Known rows, with every step that occurs
fude siru pafum fabaf: [-.01 -.34 -.02 -.01 .57 .11 -.10 .30 .08 -.01 .12 -.05 -.28 -.20 .02 -.17 -.08 .17 -.25 -.39 .40 -.33 -.31 -.07 -.23 -.41 .03 .14 -.01 .06 -.09]
fabaf dimeku seno livu bere: [.00 .52 .04 .29 -.50 .08 -.01 -.13 .28 -.12 .01 .06 .21 .13 .38 .05 -.10 -.26 .17 .37 -.18 .05 -.51 .31 -.02 -.15 .04 .08 -.03 -.03 .07]
dimeku seno zofanoz fabaf pafum: [-.09 .07 -.15 .15 -.54 -.25 -.31 .25 .19 -.04 .22 -.10 .50 .11 -.18 .19 .13 -.06 .12 -.01 -.04 .04 .17 .16 .14 -.29 .04 -.05 -.02 .13 -.03]
bere dimeku seno: [-.11 -.10 -.08 .17 -.01 .06 -.13 .13 .28 -.18 .00 .28 .41 .11 .24 -.05 .00 -.30 .04 .30 .02 -.17 -.14 .07 .09 .12 .02 .03 .09 .03 -.01]
zofanoz fabaf dimeku seno livu: [-.03 .26 -.09 .24 -.55 -.13 -.09 -.13 .23 -.04 .09 -.07 .23 .12 .19 .10 -.01 -.28 .20 .18 .02 .05 -.17 .21 .18 -.03 .01 .04 -.16 .07 -.13]
zofanoz fabaf pafum siru fude: [-.06 -.04 -.03 .01 .24 .06 -.12 .20 .04 .25 .21 -.24 -.21 -.23 -.31 -.02 .09 .20 -.16 -.39 .31 -.25 -.08 -.09 -.14 -.50 .01 -.26 .08 .15 -.19]
pafum siru: [-.13 -.13 .06 -.09 .24 .11 -.09 .27 .15 -.04 .06 .09 -.17 -.19 -.01 -.02 .21 -.11 -.13 -.07 .26 -.26 -.28 .12 -.18 -.33 .01 .06 .12 .02 -.04]
livu bere dimeku seno zofanoz fabaf pafum siru: [.00 .26 -.06 .27 -.33 -.06 -.22 .07 .11 .10 .15 -.12 .59 .01 -.10 .16 .27 .10 .16 .11 -.04 -.13 -.29 .19 .01 -.44 .15 -.34 .14 .11 .10]
fabaf dimeku seno zofanoz: [.03 .00 -.25 -.02 -.37 -.13 -.19 .14 .36 -.26 .09 .10 .46 .06 .22 .14 .04 -.40 .05 .24 .04 .00 .00 .19 .11 -.20 .00 .29 .08 .09 .11]
dimeku seno relu: [-.29 -.05 -.05 .12 -.19 -.06 -.11 .03 .32 -.08 .10 .19 .10 .06 .25 .05 -.01 -.35 -.06 .31 -.03 .00 -.04 -.13 .09 .08 .05 .10 .07 .07 .15]
bere livu seno relu: [-.31 .07 .10 .11 -.24 .04 .06 -.01 .33 -.20 .03 .38 .08 .16 .29 .01 -.12 -.24 .00 .29 -.02 -.04 .01 .08 -.02 .20 .02 .09 .08 .02 .30]
livu seno: [-.26 .23 .05 .00 -.20 .09 -.01 .31 .29 -.41 .05 .29 .10 .12 .08 -.01 .06 -.18 -.01 .11 .06 -.07 -.09 .13 -.10 .07 -.06 .28 .06 .04 .08]
siru pafum fabaf dimeku seno: [.05 -.06 -.28 .10 .11 .00 -.18 .06 .10 .00 .08 .04 .02 -.03 .24 -.05 -.21 -.11 -.12 -.15 .14 -.09 -.05 -.07 .03 -.05 .01 .24 -.04 .07 -.08]
fabaf zofanoz seno relu: [-.19 -.36 -.04 .09 -.25 -.18 -.09 -.01 .27 .16 .11 .29 -.01 -.11 .27 .09 -.15 -.35 .02 .06 .02 .08 .29 -.09 .00 .02 .03 .17 -.01 .12 .29]
pafum siru fude fabaf dimeku seno: [.07 .03 -.21 .13 .21 .00 -.07 .01 .18 .02 .06 .04 -.05 -.14 .16 -.02 -.16 .00 -.16 -.22 .32 -.27 -.13 -.06 -.07 -.24 .04 .08 -.03 .07 -.12]
fude fabaf zofanoz seno dimeku: [.08 -.37 .05 .08 -.56 -.21 -.10 .07 .25 -.11 .08 .24 .30 .08 .22 .02 -.20 -.15 .11 -.25 .06 .01 .23 .29 -.18 -.23 .02 .28 -.16 .07 .11]
siru pafum fabaf zofanoz seno: [.05 -.38 -.13 .08 .19 -.09 -.12 .14 .13 .15 .11 .18 -.07 -.19 .14 -.06 -.24 -.02 -.02 -.37 .13 -.04 .22 .01 -.16 -.07 .00 .31 -.04 .11 .18]
livu bere dimeku seno zofanoz fabaf: [.00 .18 -.07 .17 -.45 -.18 -.13 .12 .42 -.14 .13 -.01 .80 .10 .14 .08 .13 -.18 .27 .33 -.16 -.11 -.25 .44 .14 -.04 .07 .04 .15 .11 .17]
dimeku seno: [-.18 .11 -.08 .11 -.10 -.01 -.12 .22 .32 -.19 .05 .20 .19 .07 .14 -.01 .06 -.28 .01 .21 -.01 -.09 -.10 .11 .06 .04 .00 .17 .07 .00 -.02]
pafum fabaf dimeku seno zofanoz: [.08 -.10 -.26 .02 -.20 -.15 -.24 .12 .27 -.16 .11 .10 .40 .04 .24 .11 -.07 -.26 .01 .01 .05 -.01 .05 .20 .04 -.16 .02 .39 .02 .08 .14]
siru fude fabaf dimeku seno relu: [-.07 -.21 -.20 .13 -.03 -.09 -.07 -.13 .24 .03 .11 .10 -.04 -.04 .35 .01 -.35 -.18 -.19 -.02 .18 -.09 .03 -.24 .03 -.03 .05 .10 -.07 .14 .04]
seno zofanoz fabaf pafum: [-.08 -.20 -.08 .01 -.45 -.21 -.32 .33 .13 -.01 .22 -.08 .31 .04 -.21 .15 .08 -.03 .04 -.16 .05 .01 .14 .21 .05 -.38 .00 .00 -.05 .14 -.08]
pefiz bere livu seno: [-.11 .16 .02 .10 -.03 .17 .09 .24 .48 -.19 -.07 .45 .32 .15 .15 -.15 -.10 -.15 .05 .15 -.07 -.22 .17 .54 -.05 .29 -.05 .01 .03 -.12 .26]
zofanoz seno: [-.12 -.02 .10 .09 -.17 .04 -.04 .21 .29 .00 .07 .30 .09 -.03 .10 -.02 .05 -.26 .02 .04 .02 -.09 .06 .19 .00 .06 -.04 .24 .04 -.04 -.01]
pefiz bere: [-.04 -.35 -.05 -.07 .22 .10 -.08 .40 .40 .01 .00 .26 .10 -.08 .07 -.16 -.03 -.25 -.14 -.04 .02 -.24 .12 .43 -.05 .07 -.07 .04 -.02 -.08 .05]
siru pafum fabaf zofanoz seno relu: [-.08 -.52 -.09 .08 .09 -.12 -.10 -.04 .15 .25 .15 .15 -.13 -.17 .25 .01 -.28 -.10 -.09 -.19 .11 .04 .22 -.23 -.09 -.03 .06 .20 -.02 .17 .31]
fabaf pafum: [-.16 -.22 -.01 .05 -.12 .03 -.27 .33 .02 -.01 .10 .13 -.08 .03 -.08 .03 -.07 -.09 -.13 -.16 .08 -.06 .06 .01 -.09 -.31 -.03 .00 -.07 .03 -.18]
pefiz bere livu seno zofanoz fabaf pafum siru: [-.01 .18 -.05 .13 -.19 -.02 -.10 .20 .26 .10 .10 .01 .47 .01 -.26 .08 .21 .16 .10 -.10 .04 -.17 .20 .46 -.03 -.26 .07 -.35 .04 .01 .23]

Rows
[.12 -.35 -.13 -.06 .36 .04 -.07 .10 .07 .06 .07 .03 -.33 -.25 .13 -.07 -.25 .06 -.28 -.45 .46 -.34 -.13 .00 -.22 -.40 -.01 .14 -.09 .10 -.21] -> pafum siru fude fabaf dimeku
[.14 -.36 .03 .05 -.35 -.13 -.02 .04 .27 -.06 .12 .12 .19 .00 .18 -.05 -.25 -.05 .03 -.33 .13 -.05 .20 .16 -.21 -.31 .01 .21 -.08 .12 .09] -> siru fude fabaf zofanoz seno dimeku
[.09 -.33 .03 .07 -.48 -.16 -.16 .05 .18 .02 .10 .20 .26 .05 .22 .00 -.12 -.19 .13 -.28 -.01 .05 .26 .25 -.17 -.18 .02 .30 -.08 .07 .18] -> pafum fabaf zofanoz seno dimeku
[-.07 -.21 -.07 .09 -.15 -.14 -.11 .18 .27 .07 .06 .30 .06 -.12 .15 .03 -.10 -.28 .10 -.09 .04 -.01 .28 .14 -.06 -.05 -.03 .27 -.02 .06 .15] -> fabaf zofanoz seno
[.00 .13 .13 .05 -.52 .12 .09 .12 .47 -.31 -.04 .32 .55 .30 .19 -.13 -.02 -.20 .11 .16 -.13 -.12 .12 .59 -.08 .06 .00 .00 .02 -.09 .26] -> pefiz bere livu seno dimeku
[.08 -.25 .03 .16 -.01 .00 -.02 -.05 .13 .05 .12 .04 -.05 -.08 .18 -.02 -.25 .01 .08 -.20 .11 .08 -.06 .09 -.16 -.13 .01 .18 -.12 .09 .15] -> siru pafum fabaf zofanoz seno livu
[-.07 -.17 -.02 -.06 .36 .15 .00 .32 .21 -.13 .10 -.09 -.23 -.20 -.04 -.15 .09 .02 -.22 -.09 .41 -.31 -.40 -.10 -.13 -.53 .02 .00 .07 .09 -.10] -> fude siru pafum
[.03 -.53 -.22 -.04 .55 -.08 -.18 .26 .09 .07 .10 -.02 -.32 -.30 .07 -.09 -.25 .10 -.15 -.49 .37 -.21 -.06 -.09 -.28 -.48 .04 .17 -.07 .17 .08] -> fude siru pafum fabaf zofanoz
[-.14 .19 .15 -.05 -.69 .06 -.01 .20 .30 -.50 .07 .18 .34 .28 .12 .00 .11 -.22 .07 .12 -.01 .01 -.12 .22 -.12 -.13 -.02 .24 .04 .06 .09] -> livu seno dimeku
[-.06 -.11 .03 -.13 .51 .20 .02 .20 .21 .02 .12 -.05 -.30 -.27 -.07 -.13 .09 .01 -.24 -.19 .36 -.31 -.29 -.05 -.23 -.39 -.01 .00 .20 .09 -.07] -> pafum siru fude
[.00 .16 -.14 .06 .02 -.04 -.14 .14 .19 .10 .25 -.31 .22 -.14 -.29 .08 .21 .15 -.05 -.17 .20 -.14 -.07 -.07 -.02 -.54 .07 -.24 .17 .18 .01] -> dimeku seno zofanoz fabaf pafum siru fude
[.00 -.02 -.24 .16 -.03 -.06 -.23 .07 .12 .02 .05 .20 .08 .01 .28 .01 -.18 -.24 -.04 -.12 .06 -.10 .06 .07 .04 .04 .00 .30 -.08 .02 -.07] -> pafum fabaf dimeku seno
[-.14 -.12 .02 .01 .10 .10 -.22 .27 -.04 .09 .10 .02 -.18 -.12 -.18 .06 .16 .03 -.17 -.21 .22 -.17 -.12 -.04 -.18 -.50 .04 -.15 .03 .04 -.13] -> fabaf pafum siru
[-.07 .01 .07 .23 -.20 .12 -.03 -.09 .26 -.24 .02 .16 .38 .20 .28 -.02 -.02 -.26 .14 .42 .00 -.03 -.39 .16 .05 .06 .03 -.07 -.01 .01 -.02] -> bere dimeku seno livu
[-.01 -.04 .21 .18 -.15 .22 .01 -.02 .21 -.15 -.01 .19 .27 .11 .36 -.07 -.11 -.17 .12 .36 -.07 -.14 -.63 .35 -.14 -.08 .02 -.06 .04 -.01 .05] -> seno livu bere dimeku
[-.01 .06 -.02 -.03 -.18 .07 .04 .26 .59 -.37 .00 .34 .62 .16 .13 -.04 .01 -.19 .09 .25 -.08 -.13 .15 .63 -.04 .08 -.03 .13 .12 -.05 .42] -> pefiz bere livu seno zofanoz
[-.05 -.12 .11 .11 .00 .17 -.07 .16 .22 -.10 -.02 .30 .24 .03 .32 -.11 -.09 -.20 .02 .24 -.06 -.24 -.43 .30 -.12 -.06 .01 .04 .11 .00 .04] -> livu bere dimeku
[.03 -.22 .04 .02 -.65 -.14 -.10 .07 .27 -.07 .08 .19 .32 .07 .19 .03 -.02 -.32 .16 -.05 -.03 .08 .21 .23 -.10 -.24 .01 .22 -.03 .07 .16] -> fabaf zofanoz seno dimeku
[.05 -.36 -.08 .09 .14 -.13 -.03 .13 .27 .08 .09 .24 -.05 -.19 .15 -.05 -.36 .00 -.03 -.39 .20 -.12 .26 .08 -.19 -.10 -.02 .28 -.09 .10 .10] -> siru fude fabaf zofanoz seno
[-.20 .27 .09 .11 -.16 .11 .06 .16 .34 -.34 -.03 .41 .19 .18 .18 -.06 -.08 -.15 .07 .17 .00 -.14 -.03 .33 -.07 .15 -.04 .17 .07 -.04 .16] -> bere livu seno
[.08 .11 -.11 .23 .01 .09 -.04 -.13 .12 -.05 .09 -.15 -.04 -.01 .21 -.02 -.10 .01 -.01 -.03 .28 -.09 -.41 -.07 -.02 -.35 .08 -.01 -.14 .07 -.08] -> fude siru pafum fabaf dimeku seno livu
[.06 -.30 -.06 .09 .28 -.09 .00 .10 .21 .18 .10 .15 -.14 -.30 .05 -.02 -.18 .10 -.07 -.44 .30 -.20 .15 .04 -.25 -.27 .03 .15 -.03 .10 .12] -> pafum siru fude fabaf zofanoz seno
[.14 -.29 .00 .08 -.22 -.09 -.06 .06 .16 .05 .13 -.05 .13 -.08 .11 -.06 -.05 .02 .04 -.35 .22 -.08 .03 .04 -.20 -.50 .08 .12 -.06 .12 .15] -> fude siru pafum fabaf zofanoz seno dimeku
[-.01 -.42 .02 -.05 .40 .05 -.03 .27 .23 -.15 .10 .14 -.22 -.11 .08 -.15 -.34 .10 -.26 -.37 .31 -.31 -.13 .10 -.26 -.19 -.05 .24 -.07 .07 -.16] -> siru fude fabaf
[.00 -.05 -.22 .17 -.16 -.13 -.18 .10 .21 -.13 .02 .23 .13 .05 .29 .03 -.24 -.19 -.06 -.07 .14 -.15 .03 .12 .03 -.02 .01 .28 -.17 .02 -.14] -> fude fabaf dimeku seno
[-.15 .16 -.03 -.06 -.51 -.19 -.09 .32 .38 -.36 .18 .02 .49 .10 -.07 .12 .20 -.13 .18 .08 .03 -.03 .00 .36 .06 -.05 -.03 .28 .07 .15 .15] -> livu seno zofanoz fabaf
[.06 -.22 -.21 -.11 -.44 -.25 -.23 .19 .25 -.03 .15 -.04 .24 -.06 .09 .11 .02 -.30 .07 -.08 .15 -.08 .09 .31 .14 -.25 -.04 .27 -.06 .15 -.07] -> seno zofanoz fabaf dimeku
[.04 -.39 -.15 -.02 .11 -.03 -.25 .17 .02 .07 .06 .19 -.20 -.10 .26 -.03 -.27 -.20 -.13 -.36 .20 -.16 .05 .13 -.10 -.10 -.05 .37 -.15 .04 -.15] -> pafum fabaf dimeku
[-.05 .40 .31 .27 -.46 .14 .11 -.03 .32 -.06 .05 .17 .17 .08 .26 .02 .02 -.17 .20 .30 -.20 .02 -.48 .42 -.12 -.07 .02 .09 .01 -.08 .13] -> zofanoz seno livu bere
[-.06 .20 -.26 .16 -.40 -.21 -.20 .08 .26 .03 .09 .04 .23 .01 .14 .07 -.01 -.32 .11 .05 .03 -.08 .09 .14 .24 .02 .00 .14 -.07 .08 -.17] -> zofanoz fabaf dimeku seno
[.03 -.63 -.22 -.09 .45 -.09 -.22 .25 .07 .04 .10 .07 -.25 -.23 .13 -.10 -.36 .04 -.16 -.46 .23 -.10 .08 -.01 -.25 -.24 -.01 .30 -.05 .17 .10] -> siru pafum fabaf zofanoz
[-.19 .00 -.21 .18 -.47 -.25 -.17 -.10 .25 .13 .13 .03 .14 .02 .25 .12 -.06 -.39 .03 .18 .02 .02 .12 -.09 .27 .09 .05 .05 -.06 .14 .03] -> zofanoz fabaf dimeku seno relu
[.16 -.05 -.24 -.02 .05 -.07 -.09 .06 .30 -.16 .13 -.05 .27 -.11 .12 .08 -.03 -.03 -.10 -.10 .29 -.18 -.14 .07 -.07 -.43 .05 .18 .08 .13 .10] -> pafum siru fude fabaf dimeku seno zofanoz
[-.02 -.37 -.02 .07 .20 .04 -.19 .28 .01 .00 .15 .06 -.19 -.04 -.09 -.05 -.36 .22 -.28 -.49 .25 -.19 .05 -.06 -.25 -.38 -.02 .00 -.14 .08 -.24] -> siru fude fabaf pafum
[-.23 -.24 -.06 .18 -.11 .01 -.11 -.05 .28 -.06 .05 .26 .30 .10 .36 .01 -.07 -.38 -.03 .41 .00 -.07 -.08 -.16 .13 .18 .07 -.05 .10 .09 .15] -> bere dimeku seno relu
[.05 -.29 -.11 .15 .29 -.07 -.08 .15 .15 .19 .11 .08 -.12 -.26 .08 -.06 -.14 .07 -.03 -.41 .28 -.15 .09 -.06 -.18 -.30 .05 .18 -.06 .10 .16] -> fude siru pafum fabaf zofanoz seno
[-.01 -.43 -.03 -.09 .48 .11 -.14 .29 .06 -.06 .12 .04 -.22 -.12 .08 -.17 -.21 .09 -.25 -.35 .23 -.21 -.19 .01 -.20 -.13 -.02 .28 .01 .08 -.07] -> siru pafum fabaf
[-.02 -.57 -.18 -.04 .28 -.18 -.27 .26 .10 .04 .07 .23 -.18 -.17 .18 -.02 -.34 -.11 -.06 -.42 .14 -.08 .19 .14 -.24 -.15 -.02 .37 -.11 .11 .10] -> pafum fabaf zofanoz
